Every row comes from one small tree of marks. The marks that hang from a mark follow it in brackets, in alphabetical order. Every link used is in the known rows. Which tree was each row made from?
Known rows:
zakod(medir(fimob nabel)): 28 298 -118 122 -259 196 -77 96 -35 56 326 43 -108 -349 333 -272 201
 -315 152 227 -251 296 -14 -58 -144 -127 -96
gaber(fimob medir zakod): 17 493 157 -36 138 131 94 140 80 -377 202 77 485 -192 -39 157 -11 109
 257 38 249 146 263 -101 -8 202 -83
nabel(medir(fimob zakod(gaber))): -38 335 111 172 -46 308 8 152 -101 366 176 5 8 -394 390 -92 88 -192 155
 -46 -161 192 -38 -22 -8 -254 -276
gaber(medir(fimob zakod(supos))): -69 178 110 242 -9 409 -50 163 -308 37 344 5 56 -468 109 292 57 -242 272
 14 -88 213 -103 -164 -159 -40 -26
medir(gaber): -68 -101 59 -40 259 -32 111 -67 101 58 -37 -150 166 44 246 55 -9 90 -130
 31 23 16 36 -19 -97 82 25
nabel(medir(gaber(fimob) zakod(supos))): -194 285 99 -52 151 43 71 278 -80 345 249 -32 309 -271 314 87 -185 -1 7
 -38 9 65 -99 -52 -65 19 -205
supos(zakod(gaber medir)): 75 369 150 144 0 229 168 70 93 371 -1 418 -92 134 285 -254 97 -180 -120
 147 2 -67 -89 -282 -220 21 -15
zakod(nabel supos): 98 -2 -110 55 13 52 -252 154 -321 -9 195 108 -38 -59 32 -91 -193 -96 82
 352 61 89 -146 -91 53 -2 219
supos(zakod(medir)): 25 335 96 50 -65 24 172 30 99 338 46 433 -104 40 120 -134 21 -185 -13 58
 -33 13 -151 -214 -219 50 -17
zakod(gaber medir(fimob)): 83 359 13 254 -205 428 -44 201 26 143 147 68 -74 -89 394 -330 313 -209
 -74 170 -173 92 16 -194 -88 -87 -35
dodaz(medir(zakod)): -90 -8 181 -39 11 135 203 23 -18 201 -142 72 -122 -411 -60 2 -93 42 142
 31 -103 63 -171 -100 280 -13 -154
gaber(fimob(medir) zakod(nabel)): 29 571 7 -126 134 -112 58 9 105 -166 147 118 285 -256 64 -120 -101 48
 253 218 100 205 178 51 231 59 -91
fimob(gaber(zakod) medir(nabel)): -258 234 -86 80 55 -192 -25 -128 241 -54 116 45 -22 -368 338 -28 -151 70
 203 299 -19 172 247 166 331 -329 -223
fimob(gaber(zakod) medir): -256 251 -9 81 33 -225 22 -59 320 -11 -1 106 14 -221 193 57 -138 182 116
 127 7 79 203 113 388 -246 -158
fimob(medir(zakod(gaber nabel))): -83 347 126 157 68 85 42 40 -82 320 -73 23 -145 -345 370 -125 -23 -128
 35 203 -204 134 -7 27 178 -147 -125
gaber(medir): -49 200 181 129 -27 57 -32 92 -66 -80 91 -54 119 -143 88 139 34 22 64 87
 14 78 104 -21 -97 32 45
dodaz(fimob medir(zakod)): -242 -56 271 -203 69 22 133 31 -94 93 -64 77 50 -439 -66 -111 -73 225 98
 95 -131 98 -326 -107 432 163 -172
nabel(medir(fimob gaber zakod(supos))): -143 197 31 96 104 167 15 144 -146 403 303 -25 118 -409 371 89 -81 -160
 110 -35 -129 188 -138 -38 -123 -168 -198
fimob(gaber): -171 -142 40 33 -45 -21 -31 41 184 -74 61 -73 67 -46 218 60 -14 183 68
 91 46 39 40 -16 227 -89 0
fimob(gaber medir(nabel zakod(supos))): -385 88 -69 144 -21 -15 -56 42 -43 226 257 -26 -127 -538 392 101 -184
 -80 166 264 -166 126 -37 58 261 -302 -190
dodaz(fimob medir): -206 -24 198 -239 13 -129 54 -37 -41 -25 15 26 88 -245 -134 -192 -52 322
 -2 217 -75 3 -237 -16 411 164 -47
gaber(medir(fimob) zakod): 78 334 88 166 101 238 0 -22 -4 -279 190 114 192 -312 27 153 62 -83 333
 38 97 269 214 -69 -74 -63 -85
zakod(medir): -18 275 3 89 -227 10 -26 246 86 118 -3 178 -76 -39 150 -196 62 -91 -70
 58 -133 104 -30 -124 -43 12 -32
medir(gaber(fimob) zakod): -132 27 187 -122 326 192 292 82 69 119 57 -170 355 -211 315 169 21 18 67
 -125 -6 110 -61 -154 -70 235 -150
gaber(fimob zakod(nabel(medir))): 117 509 50 -145 105 -38 -5 160 64 -175 183 157 394 -194 117 -178 -138 82
 303 171 214 256 160 -12 183 65 -130

Write each row's tree:
30 40 41 -23 221 160 93 -128 -17 -18 132 49 74 -374 65 -74 -111 63 205
 316 17 187 -70 -101 205 -36 28 | dodaz(medir(fimob gaber(zakod(nabel supos))))
162 326 20 -158 178 60 35 74 61 -333 125 123 364 -117 16 -113 -72 64 301
 165 238 218 140 -87 157 175 -30 | gaber(fimob zakod(nabel))
-61 178 144 202 7 400 -1 25 -252 -27 348 -135 39 -635 327 145 146 -302
 390 125 -164 372 23 -43 -185 -114 -148 | gaber(medir(fimob nabel zakod))
60 26 -30 15 335 175 132 -193 140 -111 130 -41 211 -163 222 78 89 -46
 154 5 43 218 119 -55 -103 -23 -79 | medir(fimob gaber(zakod))
-138 335 112 -130 99 -150 87 140 120 216 203 -158 363 -103 334 -39 -54
 156 -51 24 17 41 64 88 -54 34 -138 | nabel(medir(gaber(fimob)))
31 -16 -119 249 92 679 -75 31 -408 130 419 -23 -110 -523 368 -45 89 -469
 244 221 -144 186 -132 -165 -138 -216 -148 | medir(fimob nabel zakod(gaber supos))
109 331 -143 102 -36 182 -26 37 85 -129 158 288 -10 -294 165 -218 35
 -242 255 155 -31 316 136 -107 -37 -128 -196 | gaber(zakod(medir(fimob nabel)))
156 323 -124 130 -1 80 -177 264 -76 -98 48 471 -21 -89 52 -224 -225 -150
 129 293 128 234 6 -233 94 -9 31 | gaber(zakod(medir nabel supos))
170 368 106 204 -141 259 -144 317 -33 116 -50 127 -76 -11 530 -507 120
 -110 -86 455 -93 190 26 -209 67 -2 94 | zakod(gaber medir nabel)
177 353 -9 85 4 22 -62 189 95 -122 -102 380 6 -106 170 -289 -108 -89 178
 238 80 327 108 -162 131 -3 -33 | gaber(zakod(medir nabel))
51 82 211 92 21 444 111 -12 -142 168 30 -21 -136 -555 220 -183 93 -90
 283 249 -168 231 -177 -149 286 -99 -70 | dodaz(medir(fimob zakod(gaber nabel)))
-169 320 90 158 64 97 104 20 -21 347 -86 18 -140 -285 263 -17 3 -114 -58
 28 -204 11 8 26 110 -169 -196 | fimob(medir(zakod(gaber)))
-169 277 -71 40 266 -191 67 -92 101 166 24 84 62 -124 131 79 -191 35
 -108 117 -9 -11 102 85 33 -88 -77 | fimob(medir(gaber(zakod(supos))))
-201 263 -13 75 34 -36 70 -74 -86 280 77 -24 -178 -507 267 -11 -69 -219
 130 121 -254 166 -5 133 58 -214 -268 | fimob(medir(nabel zakod))
10 361 220 81 49 345 37 181 -41 -117 199 -168 328 -36 258 -19 190 85 -45
 173 97 -63 164 -115 -71 143 32 | zakod(gaber(fimob medir))
-17 127 159 46 122 425 152 178 -62 104 7 -37 147 -176 238 4 93 -90 57
 -57 2 21 -48 -182 34 94 -163 | medir(zakod(gaber(fimob)))
162 48 -54 185 88 308 -253 192 -325 22 134 72 -44 53 248 -230 -104 -100
 -71 467 109 -11 -70 -179 69 -36 228 | zakod(gaber nabel supos)
-138 285 -6 120 28 -34 -57 95 -212 316 72 102 -161 -387 151 24 -178 -175
 83 173 -183 126 -144 18 150 -129 -54 | fimob(medir(zakod(nabel supos)))
-1 166 53 291 49 376 -169 238 -282 5 205 35 52 30 142 45 -40 -52 -161
 265 113 -141 31 -183 -121 -24 140 | zakod(gaber(medir) supos)
51 464 -194 -38 -22 168 -33 276 -30 -203 358 305 263 -181 7 -152 -131
 -138 163 206 167 122 74 -203 -24 102 -130 | gaber(fimob zakod(medir(nabel) supos))
